What can hang from each mark
Q_342: Q_59 Q_287 Q_478
Q_287: Q_342 Q_989
Q_735: Q_108
Q_478: Q_342 Q_989
Q_108: Q_735
Q_989: Q_108 Q_287 Q_478

Each row was made from one small tree. The marks that hang from a mark follow it in brackets, in the order of their numbers. Every link used is in the known rows. Write each row's tree.
Known rows
Q_478{Q_989{Q_108}}: [-0.30 -0.75  0.77  0.40 -1.16 -5.51 -0.50  2.16  1.40 -0.76 -0.66 -0.29
 -1.52  0.18  0.10 -0.51  1.90 -1.38  2.11  0.52 -0.23 -1.56 -3.35  0.23
 -1.76]
Q_287{Q_342{Q_59} Q_989}: [ 0.05 -1.55 -0.62 -3.59  0.33  6.28  1.38  1.13  1.65  2.30 -0.69  1.60
  0.44  0.44  0.80 -1.71  1.12 -4.60  0.17  0.20  0.20 -0.10 -0.65 -1.86
 -1.54]
Q_735{Q_108}: [-5.46 -1.55  0.29 -0.59 -1.75 -3.19  0.10  1.79  1.89  0.82 -0.45 -0.05
 -2.13  0.07  3.52 -0.38 -0.53 -3.67  4.31 -0.44  0.76 -1.40 -2.53  0.17
 -2.80]
Q_989{Q_287{Q_342{Q_59}}}: [-0.21 -0.55 -1.07  1.37  0.94  1.64 -0.73  1.45  1.22  2.66 -0.50  0.39
  0.66  0.13  1.67 -1.22  1.66 -3.49  2.09  1.25 -0.10 -1.07  0.34 -1.74
 -1.57]
Q_342{Q_287 Q_478}: [-5.13 -1.63 -1.57  0.55 -2.28  0.87  1.01 -0.54  0.90  1.07 -0.41  0.29
 -0.51  1.06  0.87  0.09 -2.38 -0.42 -0.95 -1.85  0.55  0.19  1.01 -2.02
 -1.84]
Q_287{Q_342{Q_478} Q_989{Q_108}}: [ 0.63 -1.31 -0.25 -1.49 -1.57  3.50  2.17  0.11  1.50  1.42 -0.71 -0.40
  1.10  0.29 -0.29 -1.89  1.62  0.23  0.43 -0.23  0.08  0.28 -1.83 -1.00
 -1.01]
Q_478{Q_342{Q_287} Q_989}: [-2.82 -1.53 -0.11  0.17 -1.53  1.14 -1.69  2.25  1.30 -0.26 -0.04  1.38
 -1.15  1.08 -1.35  0.07  1.84 -2.26 -1.82  0.32  0.28  0.05 -0.98 -1.98
 -0.26]
Q_108{Q_735}: [-3.48 -2.10 -0.07 -1.03 -0.99 -0.13  1.30  3.29  1.25 -0.19 -0.17 -0.18
 -2.38  0.07  1.46  0.44 -1.31 -3.69  3.52 -1.14  0.46 -1.11 -0.65 -0.78
 -1.73]
Q_342{Q_59 Q_287 Q_478}: [-3.87 -1.78 -1.75  1.25 -1.93  2.21  1.16 -1.15  0.89  1.70 -0.67  1.39
 -0.30  1.01  1.40  0.08 -3.36 -2.01 -2.38 -1.79  0.47 -0.01  2.06 -2.38
 -1.08]
Q_478{Q_342{Q_59 Q_287} Q_989{Q_108}}: [ 0.40 -1.23 -0.03  2.35 -0.95 -1.02 -1.66  1.23  1.34 -0.23 -0.71  1.09
 -0.13  0.52 -0.83  0.21  0.78 -2.13 -2.14  0.68 -0.10 -0.57 -0.70 -1.67
  1.25]
Q_989{Q_108 Q_478}: [-1.34  0.07  0.50  1.41 -0.73 -4.52 -0.68  1.24  1.14  1.36 -1.65 -2.09
 -0.50 -0.26  1.34  0.33  0.62  0.98  4.08  0.56 -0.52 -2.01 -2.59  2.20
 -3.12]
Q_989{Q_478{Q_342{Q_287}}}: [-4.44 -0.58 -0.35  1.33 -1.18  1.68 -1.81  1.27  1.06  1.69 -1.01 -0.38
 -0.13  0.55  0.17  0.77  0.60  0.36  0.27  0.20 -0.04 -0.41 -0.41 -0.05
 -1.47]
Q_989{Q_287 Q_478}: [-3.66  0.69 -0.07  2.49 -0.67 -2.10 -1.40  1.53  0.99  2.42 -0.98 -0.92
  0.36  0.03  1.23 -0.20  2.71  1.53  4.71  0.27 -0.49 -1.28 -1.29  1.32
 -3.32]
Q_287{Q_342{Q_59 Q_478}}: [-1.10 -1.91 -1.09 -0.07 -0.79  3.44  1.23  0.41  1.20  2.51 -0.35  1.43
 -0.94  0.64  1.65 -1.20 -1.13 -4.20 -2.01  0.47  0.16 -0.75  0.30 -2.14
 -1.33]
Q_478{Q_989}: [-2.48 -1.12  0.40 -1.05 -1.24 -2.73 -0.39  2.75  1.45 -0.18 -0.12  1.11
 -2.31  0.81  0.12 -0.68  1.85 -2.96  0.91  0.30  0.08 -1.16 -2.64 -0.58
 -2.45]
Q_478{Q_342{Q_59} Q_989{Q_287}}: [-0.85 -0.41  0.67  3.43 -1.31  0.52 -2.44  2.59  1.24  0.83  0.18  2.12
 -0.54  0.59 -0.44 -0.90  3.62 -2.20  0.00  1.06 -0.24 -1.03 -1.11 -1.83
  0.18]
Q_287{Q_342{Q_59} Q_989{Q_108{Q_735}}}: [ 1.85 -2.24 -0.34 -2.22  0.50  4.95  2.77  2.28  1.69  0.95 -0.95  0.24
  0.74 -0.46  0.34 -0.64  0.19 -3.62  1.76 -0.21  0.12 -0.05 -0.55 -1.21
  0.99]
Q_342{Q_59 Q_287{Q_989} Q_478}: [-3.95 -1.72 -1.59 -1.23 -2.34  6.12  2.50 -1.60  1.15  1.94 -0.60  2.17
  1.21  1.12  0.09 -0.69 -1.70 -0.94 -2.62 -2.65  0.59  1.30  1.86 -2.61
 -0.77]
Q_287{Q_342}: [-1.43 -1.48 -0.69 -1.97  0.41  1.08 -0.11  2.20  1.36  1.51 -0.42 -0.19
 -1.26  0.42  1.59 -1.01  0.79 -4.30  1.91  1.05  0.16 -1.21 -1.54 -1.12
 -2.91]

Which tree is each row?
[ 1.35 -1.97  1.22  2.12 -1.28 -0.62 -0.15  3.91  1.45 -1.01 -0.20  1.07
 -1.87 -0.22 -0.58  0.39  0.94 -3.39 -0.13  0.54 -0.11 -1.32 -1.78 -1.08
  2.20] -> Q_478{Q_342{Q_59} Q_989{Q_108{Q_735}}}
[ 2.26 -1.54 -0.18  1.17 -0.69 -0.17  0.89  0.94  1.44  1.18 -0.61  1.39
 -0.38  0.45  0.09 -1.44  1.11 -1.95 -2.89  1.46 -0.32 -0.75 -1.53 -1.21
  0.32] -> Q_287{Q_342{Q_59 Q_478{Q_989{Q_108}}}}
[-1.24 -0.74 -0.03  3.21 -0.85 -3.40  0.34  2.51  1.07 -0.22 -0.55 -1.99
  0.09 -0.62  1.11  0.48  0.47  0.01  6.17 -0.73  0.01 -1.14 -0.71 -0.10
 -0.56] -> Q_989{Q_108{Q_735} Q_287}
[ 0.59 -1.29  0.22 -2.10  0.37  3.92  2.12  2.87  1.67  1.64 -1.42 -1.21
  1.32 -0.59 -0.35 -0.37  2.49  0.92  3.14  0.17 -0.34  0.12 -2.11  1.30
 -0.22] -> Q_287{Q_342 Q_989{Q_108{Q_735} Q_478}}
[ 0.24 -0.11  1.16  1.17 -1.19  3.04 -0.47  0.93  1.48  1.92 -1.46  0.10
  0.90 -0.23 -0.39 -0.51  1.99  0.77  1.38  0.45 -0.48 -0.92 -2.12  0.84
 -0.26] -> Q_287{Q_989{Q_108 Q_478{Q_342{Q_59}}}}
[-2.21 -1.56 -0.03  0.98 -2.19 -0.11  0.89  0.99  1.18  0.92 -0.11  2.80
 -1.96  0.97  0.25 -0.85 -0.01 -2.47 -3.01 -0.32  0.07 -0.65 -0.88 -1.51
 -0.92] -> Q_342{Q_59 Q_478{Q_989}}
[-3.47 -0.72 -0.60  2.16 -0.72  3.05 -1.63  0.80  1.04  2.41 -1.21  0.65
 -0.04  0.48  0.66  0.72 -0.55 -1.05 -1.18  0.19 -0.14 -0.62  0.78 -0.59
 -0.62] -> Q_989{Q_478{Q_342{Q_59 Q_287}}}
[-1.78 -1.04  0.57  1.35 -0.60 -3.04  0.72  2.84  1.23  0.54 -1.48 -1.93
 -0.89 -0.65  1.06  1.00 -0.18  0.59  4.48 -0.23 -0.34 -1.54 -2.02  2.10
 -1.19] -> Q_989{Q_108{Q_735} Q_478}
[-2.14 -1.00 -0.80 -1.75 -1.09  0.89  1.13 -0.30  1.33  0.26 -1.20 -0.94
  1.59  0.32 -0.16 -0.14 -0.03  0.27  2.48 -1.65  0.34  0.44 -0.61 -0.89
 -1.48] -> Q_342{Q_287{Q_989{Q_108}}}
[-2.12 -2.36 -0.64  1.60 -2.18 -1.59  2.08  1.63  1.25 -1.07 -0.42  0.32
 -0.41  0.47 -1.05  0.75 -0.90  1.29 -1.57 -1.60  0.24  0.68  0.09 -1.04
  1.38] -> Q_342{Q_287 Q_478{Q_989{Q_108{Q_735}}}}
[-0.74 -2.15  0.25  1.71 -1.41 -0.25 -0.41  3.33  1.43 -1.59 -0.29  0.09
 -0.76  0.15 -1.57  1.05  0.93 -0.90 -0.53 -0.23  0.15  0.03 -0.91 -1.51
  2.07] -> Q_478{Q_342{Q_287} Q_989{Q_108{Q_735}}}
[-0.27 -0.50 -0.27  0.21  0.25 -0.23 -1.25  2.98  1.49  1.24 -0.04  0.79
  0.28  0.57 -0.33 -1.53  5.39 -1.59  1.38  2.00 -0.25 -0.50 -1.86 -1.16
 -1.43] -> Q_478{Q_989{Q_287{Q_342}}}
[-1.46 -0.24 -0.74 -0.31 -0.39  2.03  0.87 -0.93  1.33  2.28 -2.08 -0.14
  2.44  0.00  0.04  0.14  0.16  1.64  1.04 -1.02 -0.27  0.20  0.20  0.77
 -1.04] -> Q_342{Q_59 Q_287{Q_989{Q_108 Q_478}}}
[-0.62 -0.16  0.27  4.18 -2.57 -4.73 -0.14  0.77  1.06  0.14 -0.24 -0.14
  0.43  0.36 -0.47 -1.14  3.00  2.87  1.44 -0.04 -0.36 -0.57 -1.83 -0.26
 -0.89] -> Q_342{Q_478{Q_989{Q_108 Q_287}}}
[ 0.04 -0.18  0.96  3.51 -0.89 -1.31 -1.79  1.44  1.12  1.72 -1.42 -0.61
 -0.59 -0.35  1.05  0.26  0.39 -0.78  1.89  1.35 -0.59 -2.20 -2.00  1.14
 -0.72] -> Q_989{Q_108 Q_478{Q_342{Q_59}}}
[-1.28  0.17  0.66 -1.06 -1.07 -0.32  0.71  0.78  1.41  1.51 -1.64 -1.28
  0.90 -0.27  0.00 -0.40  2.19  1.79  4.11 -0.39 -0.38 -0.66 -3.05  2.09
 -2.38] -> Q_287{Q_989{Q_108 Q_478}}
[-1.87 -1.62 -0.32  0.91 -1.07  2.18 -1.50  1.65  1.32  0.37 -0.19  2.43
 -0.96  1.03 -0.77  0.14  0.66 -3.57 -3.13  0.34  0.19 -0.19  0.01 -2.59
  0.68] -> Q_478{Q_342{Q_59 Q_287} Q_989}
[ 1.73  0.60 -0.45  3.39  1.27 -1.29 -1.20  0.95  1.24  3.30 -1.67 -1.28
  2.29 -0.51  1.44 -0.63  2.83  0.78  3.19  2.21 -0.88 -1.52 -0.79  1.18
 -1.30] -> Q_989{Q_108 Q_287{Q_342{Q_59}} Q_478}
[ 0.94 -0.06 -0.47  2.10  0.48 -2.13 -1.06  1.41  1.27  1.40 -0.76 -2.02
  1.35 -0.26  1.28 -0.99  2.90 -0.41  4.78  1.60 -0.27 -1.25 -1.40 -0.29
 -1.89] -> Q_989{Q_108 Q_287{Q_342}}
[-4.72 -0.43 -0.89 -2.35 -1.03  3.68  0.81  0.23  1.34  2.15 -1.44  0.08
  1.51  0.63 -0.40 -0.03  1.24  1.76  1.22 -1.42  0.05  0.80 -0.40  0.37
 -2.45] -> Q_342{Q_287{Q_989{Q_478}}}
[-1.65  1.01  0.29  3.99 -0.52 -4.98 -1.55  1.02  1.02  1.78 -1.45 -2.42
  1.26 -0.55  1.21  0.08  2.65  3.04  5.82  0.76 -0.71 -1.65 -1.95  2.12
 -2.64] -> Q_989{Q_108 Q_287 Q_478}
[-1.75 -0.71 -1.03  2.08 -1.15  1.59  0.15  0.75  1.07  2.35 -0.04 -0.08
  0.64  0.54  1.10 -1.59  1.93 -0.11  1.09  0.64  0.05 -0.26 -0.01 -1.68
 -1.92] -> Q_989{Q_287{Q_342{Q_478}}}
[-3.36 -1.48 -1.38 -2.47 -0.86  5.12  1.46 -0.41  1.34  1.52 -0.89  1.60
  1.04  0.73  0.49 -0.30 -0.99 -2.69 -0.12 -1.91  0.52  0.69  1.26 -2.14
 -1.27] -> Q_342{Q_59 Q_287{Q_989}}
[-1.25 -1.84  0.44 -1.81 -1.49  1.19  2.59  2.34  1.45 -0.63 -0.64 -0.84
 -0.18 -0.38  0.02  0.00 -0.11 -1.01  4.44 -1.68  0.32 -0.27 -1.73 -0.22
 -0.26] -> Q_287{Q_989{Q_108{Q_735}}}
[-3.59 -1.25 -0.53 -1.81 -1.84  6.25 -0.10  0.83  1.36  0.64 -0.34  0.74
  0.57  0.82 -1.01 -0.37  0.91 -1.36  0.07 -1.28  0.54  0.88 -0.27 -2.36
 -0.78] -> Q_478{Q_342{Q_287{Q_989}}}
[ 0.23 -0.84  1.42  1.64 -1.77 -3.23 -1.86  2.95  1.42 -0.90 -0.27 -0.03
 -1.73  0.27 -0.81 -0.47  2.87 -1.36  0.95  1.27 -0.24 -1.55 -3.79 -0.36
 -0.63] -> Q_478{Q_342 Q_989{Q_108}}
[-1.50  0.03  0.32  3.74 -0.40 -3.76  0.01  2.60  1.09  0.97 -1.23 -2.31
  0.80 -0.92  0.84  0.70  1.60  2.78  6.09 -0.11 -0.52 -1.18 -1.01  2.05
 -0.91] -> Q_989{Q_108{Q_735} Q_287 Q_478}
[-0.67  0.97  0.93  5.31 -1.22 -2.81 -2.77  1.78  1.03  1.58 -1.04 -2.09
  1.03 -0.49  0.13 -0.08  3.56  3.15  4.88  1.43 -0.71 -1.69 -2.21  1.54
 -1.17] -> Q_989{Q_108 Q_287 Q_478{Q_342}}
[-3.07 -1.51 -0.90  1.21 -0.90  3.16 -1.19  0.69  1.09  1.14 -0.42  1.12
 -0.64  0.69  0.95  0.47 -1.73 -3.85 -0.99 -0.40  0.39 -0.55  1.19 -2.72
 -0.29] -> Q_478{Q_342{Q_59 Q_287}}
[-1.73 -1.38 -1.30  0.47 -2.28  3.59  2.42 -2.00  1.16  1.27 -1.14  0.58
  1.92  0.54 -0.02 -0.34 -1.92  0.69 -1.24 -2.22  0.31  0.89  1.27 -1.71
  0.02] -> Q_342{Q_59 Q_287{Q_989{Q_108}} Q_478}
[-2.15  0.41  0.36  4.62 -0.89  1.13 -2.53  1.65  1.01  2.82 -0.75  0.38
  0.42  0.04  0.79 -0.12  2.33  0.09  1.88  1.10 -0.54 -1.46 -0.41  0.19
 -1.13] -> Q_989{Q_287 Q_478{Q_342{Q_59}}}
[-1.68 -0.55 -0.17 -3.53  0.22  5.35  0.79  1.71  1.67  3.01 -1.16  0.19
  0.85  0.27  0.04 -1.43  3.59 -0.17  1.64  0.80 -0.24  0.07 -2.25  0.78
 -2.48] -> Q_287{Q_342 Q_989{Q_478}}
[-2.04 -0.65 -0.24  3.55 -2.13 -0.63  0.17  0.76  1.02  1.34  0.11  2.50
 -0.13  0.83  0.01 -1.15  1.97 -0.04 -1.34 -0.19 -0.15 -0.39  0.00 -1.68
 -0.68] -> Q_342{Q_59 Q_478{Q_989{Q_287}}}
[ 1.99 -0.30 -0.72  2.71  0.94 -0.91 -0.84  0.97  1.23  2.03 -0.99 -0.97
  1.58 -0.35  1.76 -1.02  1.86 -2.04  3.26  1.68 -0.37 -1.51 -0.26 -0.75
 -1.08] -> Q_989{Q_108 Q_287{Q_342{Q_59}}}
[ 1.19 -2.53  0.11  0.19 -1.02 -0.07  2.06  3.09  1.52 -0.25 -0.17  0.28
 -1.09  0.05 -0.79 -0.60  1.51 -0.79 -1.27  0.46 -0.08 -0.07 -1.85 -0.76
  1.26] -> Q_287{Q_342{Q_478{Q_989{Q_108{Q_735}}}}}
